Each row was made from one path, in order. Every step used is in the known rows, and no mark comes twice. Write each row's path.
Known rows:
sobisa, rufaf, meba, mirel, simo: [ -5  33   5 -18 -26  -4 -37  -2  12   5  68  -1 -37 -26  42  -5  -6  61
  -3  23  14  59  35 -15]
rufaf, meba, bedi: [ -3 -23   4 -20 -41 -20 -68  -3  11   0  43   1  -5 -40 -15   0  -6  62
   3  13  10  66  33 -26]
sobisa, rufaf: [ 11  46  -5 -18 -10  -4 -12   4   8 -24  35   2 -36 -43  -4   0  -2  23
   0  20   3  37  39 -23]
repumiv, simo, bedi: [ -5  -2   5 -35 -23  -1   0   8   3   1   9  17   3 -45  23  -4  -5  31
  16   0 -49  49  35 -12]
sope, buzad, meba, beter: [-11  -3  -5  -8  -6  -4 -54 -10 -16 -19   9 -29 -17 -62  18 -12  -9  56
 -54  16 -23   9  22 -19]
beter, meba, mirel: [-24 -11 -18 -16 -11 -12 -68  -1   9  14  55   2   4 -19  33  30 -11  39
  -9  24  -8  52  24 -34]
sope, buzad: [ -5 -10  10 -21  -9  -4 -23  -8   4 -10  31 -25  -9 -38  22  -7  -9  78
 -32  19  -8  18  31 -16]
repumiv, simo: [ -7   9  -4 -22 -10 -11  -2   6  15 -10  10   6 -14 -38  51   1  -2  39
  10   5 -42  45  42 -10]
sobisa, rufaf, meba: [  8  34   2 -16 -22  -2 -29   8   7  -2  65   0 -38 -44  -1  -9   0  54
   1  16  14  48  38 -16]
sope, buzad, meba, bedi: [ -4 -19   3 -10 -17 -12 -67  -9   1 -21  30 -14  -8 -59  -4  -1 -14  53
 -49  16 -14  18  27 -30]
meba, rufaf: [ -3  39 -19 -35 -18  -5 -36   7  -5 -19  12  -9 -28 -38  28  -4  13   9
  16  21  -9  31  25 -12]
meba, beter, sope: [ -2  10 -30 -13 -29 -17  -8 -24 -26 -23 -16 -56 -21 -32   4 -11   6  33
  -9  33 -15  48  38 -28]
sope, buzad, meba, bedi, simo, repumiv: [ -1 -26  -8 -33  -9 -19 -57  -6  -1 -15  37   1  -6 -60  10   4  -4  58
 -43  15  -1  19  31 -32]
rufaf, meba, buzad, sope: [-14  -2   4 -28 -23  -2 -53   0  35  13  45 -43  -6 -37  -8  -2  11  83
 -36  18  13  26  32  -1]
sobisa, rufaf, meba, bedi, simo: [  8  20  -1 -21 -23 -18 -42   1   5 -10  55  18 -35 -40   4   0   0  43
   1  17  19  60  30 -23]
sobisa, rufaf, meba, bedi, simo, repumiv: [ 15  17 -11 -37 -28 -20 -41   3   7 -12  57  22 -35 -50  -9  -1   3  51
   1  22  34  59  40 -27]
sobisa, rufaf, meba, beter, sope, buzad: [ 11  32  -7  -8 -31  -4 -22 -11 -20 -11  43 -43 -52 -44   0 -31  -1  74
 -35  36  16  42  38 -15]
simo, bedi, meba: [  5 -22  -7 -39 -19  -6 -51 -21 -18  31  41   1  18 -40  -4   3   6  31
  22   5 -23  47  19 -35]
bedi, meba: [  6 -13 -19 -24   1 -21 -61 -28  -7  22  48 -13  -3 -30  35   7  12  45
  17  10 -16  43  22 -34]
mirel, simo, bedi, meba, rufaf: [ -6   2 -13 -62 -19 -11 -61 -22 -16  11  49  -3  -6 -45  68 -14   1  40
  26   7 -31  38  14 -29]
buzad, sope: [ -1   0  -8 -20 -16   2   5  -2  20  -8  31 -51  -7 -25  -3  -8  22  22
 -19  33 -17  28  18 -18]
meba, beter, sope, buzad: [ -2   1 -20 -11 -27 -13 -10 -28 -30 -25  -9 -69 -22 -35  11 -21   0  59
 -37  39 -11  34  34 -22]
mirel, simo, bedi, meba, beter: [-10 -12 -12 -55 -19 -13 -61 -33 -22   4  25  -8   0 -48  58 -13  -6  49
  16   6 -37  44  14 -35]
buzad, meba: [ -9   3 -14 -15  -7  -7 -52   4   7  -4  41   1  -5 -56   6  14   2  15
  -5  -5 -25  27  35 -28]
meba, buzad, sope: [-13  15  -5 -32  -9  -2 -33  -6  41 -16   6 -49  -2 -36 -16  12  10  47
 -44  27  -3   6  30  -8]
beter, meba, mirel, simo: [-30 -11 -17 -30 -11 -14 -74  -8  12   8  65   1  -1 -22  72  21 -17  52
  -7  22 -16  50  23 -35]
rufaf, meba, beter, sope, buzad: [ -5 -13  -8 -11 -38 -12 -36 -19 -24   7  34 -58 -21 -37  14 -27   1  91
 -28  28   4  47  35 -13]

Which path is each row?
[ -1 -14  -7 -43 -17  -1 -57 -24   0  27  30 -28  17 -40 -22   5  12  39
 -14  15 -17  26  14 -26]
simo, bedi, meba, buzad, sope
[ -2 -32  -9 -44 -32 -29 -59   0   9   6  51  19  -2 -40   6   6   6  68
  10  11  23  68  36 -27]
rufaf, meba, bedi, simo, repumiv
[  0  33   4  -6 -27   0 -33   2  10  10  60   1 -33 -24  10   0  -2  52
  -5  24  21  60  36 -14]
sobisa, rufaf, meba, mirel
[-10 -15 -16 -23  -2 -22 -71 -41  -1  31  53 -14   1  -6  89  12   5  56
  13  17 -16  56  18 -34]
bedi, meba, mirel, simo
[ -4 -17 -27 -38  -8 -23 -69 -39   0  30  55 -10  -1 -16  76  11   8  63
  14  24  -1  57  29 -37]
bedi, meba, mirel, simo, repumiv
[-25 -20  13 -30 -39  -3 -55  -9   8  36  65  -2   6 -18  49   0  -8  78
   9   9  -2  69  27 -15]
rufaf, meba, mirel, simo, bedi
[ -1  -6 -11 -30 -16 -10 -30 -16 -21  10  -2   4  -4 -46  38 -11   2  32
  11   6 -53  53  22 -19]
repumiv, simo, bedi, meba, beter
[  2 -11 -12  -8 -23 -10 -11 -15 -12   4  60 -65 -14 -37   9 -10   2  62
 -38  25 -12  19  47 -28]
beter, sope, buzad, meba
[  2 -23 -21 -51 -19 -36 -39  -7   9 -24  12  28   3 -39   3  22   5  29
  12  17  11  59  35 -39]
meba, bedi, simo, repumiv
[ -1  -5  -4 -36 -14  -4 -27 -11   8  18  16 -16   2 -41  24  -4  11  41
 -12  12 -44  33  23 -13]
repumiv, simo, bedi, meba, buzad, sope
[ -2  -1 -18 -31   7 -22 -86 -31  11  16  28 -20   1 -36  21  20   7  64
  -8   9  -5  24  29 -26]
bedi, meba, buzad
[  8 -22 -14 -29 -27  -8 -43 -40 -46  22  22 -42   4 -40  -4 -18   4  51
 -12  24 -23  42  16 -37]
simo, bedi, meba, beter, sope, buzad
[ -5  -6 -17 -12 -40 -15 -33 -16 -19   7  30 -48 -18 -34   8 -19   6  71
  -6  24   3  60  37 -16]
rufaf, meba, beter, sope
[ -7 -18  -6 -59 -17 -13 -55 -26  -9  15  54  -2   7 -42  59  -7  -6  53
  23   2 -34  42  19 -33]
mirel, simo, bedi, meba
[-20   0 -22 -36  -3  -7 -72   3  30  -7  46 -33  -3 -45  -3  18  -1  51
 -48  29  -7   9  22 -24]
beter, meba, buzad, sope
[-11  21 -32 -37 -10 -11 -75  13  -6  -7  51  -1 -23 -48  32   6   2  20
   1  24 -10  28  18 -27]
beter, meba, rufaf
[-26 -14   7 -22 -31 -10 -55 -10  16  27  65  -7  -4 -14  67   2  -5  84
   6  12   3  67  32 -13]
rufaf, meba, mirel, simo
[-10 -30   2 -29 -27 -27 -61  -5   9   9  48  14   0 -32  19   9   3  61
  10   5   9  69  24 -23]
rufaf, meba, bedi, simo
[ -6  34 -24 -22 -11  -4 -61  12  -5 -10  32  -1 -24 -59  20   3  12  -5
   0   4 -22  20  26 -19]
buzad, meba, rufaf
[ -4 -11 -11   0 -26  -7 -14 -20 -10  11  57 -62  -9 -20  19  -1   2  61
 -43  31  -6  30  45 -28]
beter, sope, buzad, meba, mirel
[ -8 -17  -5 -19 -36  -3 -17 -24 -17  14  64 -59  -3 -26  32  -9  -6  65
 -37  26 -18  31  40 -29]
beter, sope, buzad, meba, mirel, simo, bedi
[-25  -4  -5 -23 -20  -2 -60  -8   3  13  45   8   8 -37  42  17  -9  20
  -5   0 -32  44  26 -30]
buzad, meba, mirel, simo, bedi
[  9 -12 -32 -11 -11 -24 -51 -49 -40  11  22 -65 -18 -28  36 -17  13  64
 -21  33 -13  38  22 -34]
bedi, meba, beter, sope, buzad
[  2  -4 -31 -17  -2 -23 -70 -39 -27   5   4 -24 -13 -37  34  -2  11  39
   4  18 -21  46  15 -34]
bedi, meba, beter
[-22 -15 -27 -45 -16 -16 -72  -3  13   7  68   6  -1 -30  59  18 -14  60
  -7  27  -2  50  33 -38]
beter, meba, mirel, simo, repumiv
[-22   3 -19 -39  -1 -15 -90   3  24  -6  41  -5   0 -51   6  28 -15  60
 -28  13  -5  16  34 -26]
beter, meba, buzad
[-15 -14  -4 -28 -14  -4 -52 -11   4   0  50 -16  -9 -46  48  -1 -11  76
 -47  20  -6  18  36 -23]
sope, buzad, meba, mirel, simo, repumiv
[  7 -26 -25 -28 -28 -25 -17 -17 -14  -4  56 -45 -11 -42   5  -3   6  61
 -36  29   6  30  49 -37]
beter, sope, buzad, meba, bedi, simo, repumiv
[ -3  -4  -3 -38 -12  -9 -41 -12   3  17  12   7   4 -46  30   3  -1  48
   2   0 -43  40  32 -15]
repumiv, simo, bedi, meba, buzad
[ -5  10 -34  -4 -21 -14 -39 -15 -23 -17   9 -39 -18 -54   1  -1   5  13
 -19  14 -28  33  37 -31]
buzad, meba, beter, sope
[ -3 -12  -5 -46 -15  -8 -72 -24  -5  25  27  -3  19 -45 -15  14   0  47
   3   2 -15  32  24 -29]
simo, bedi, meba, buzad
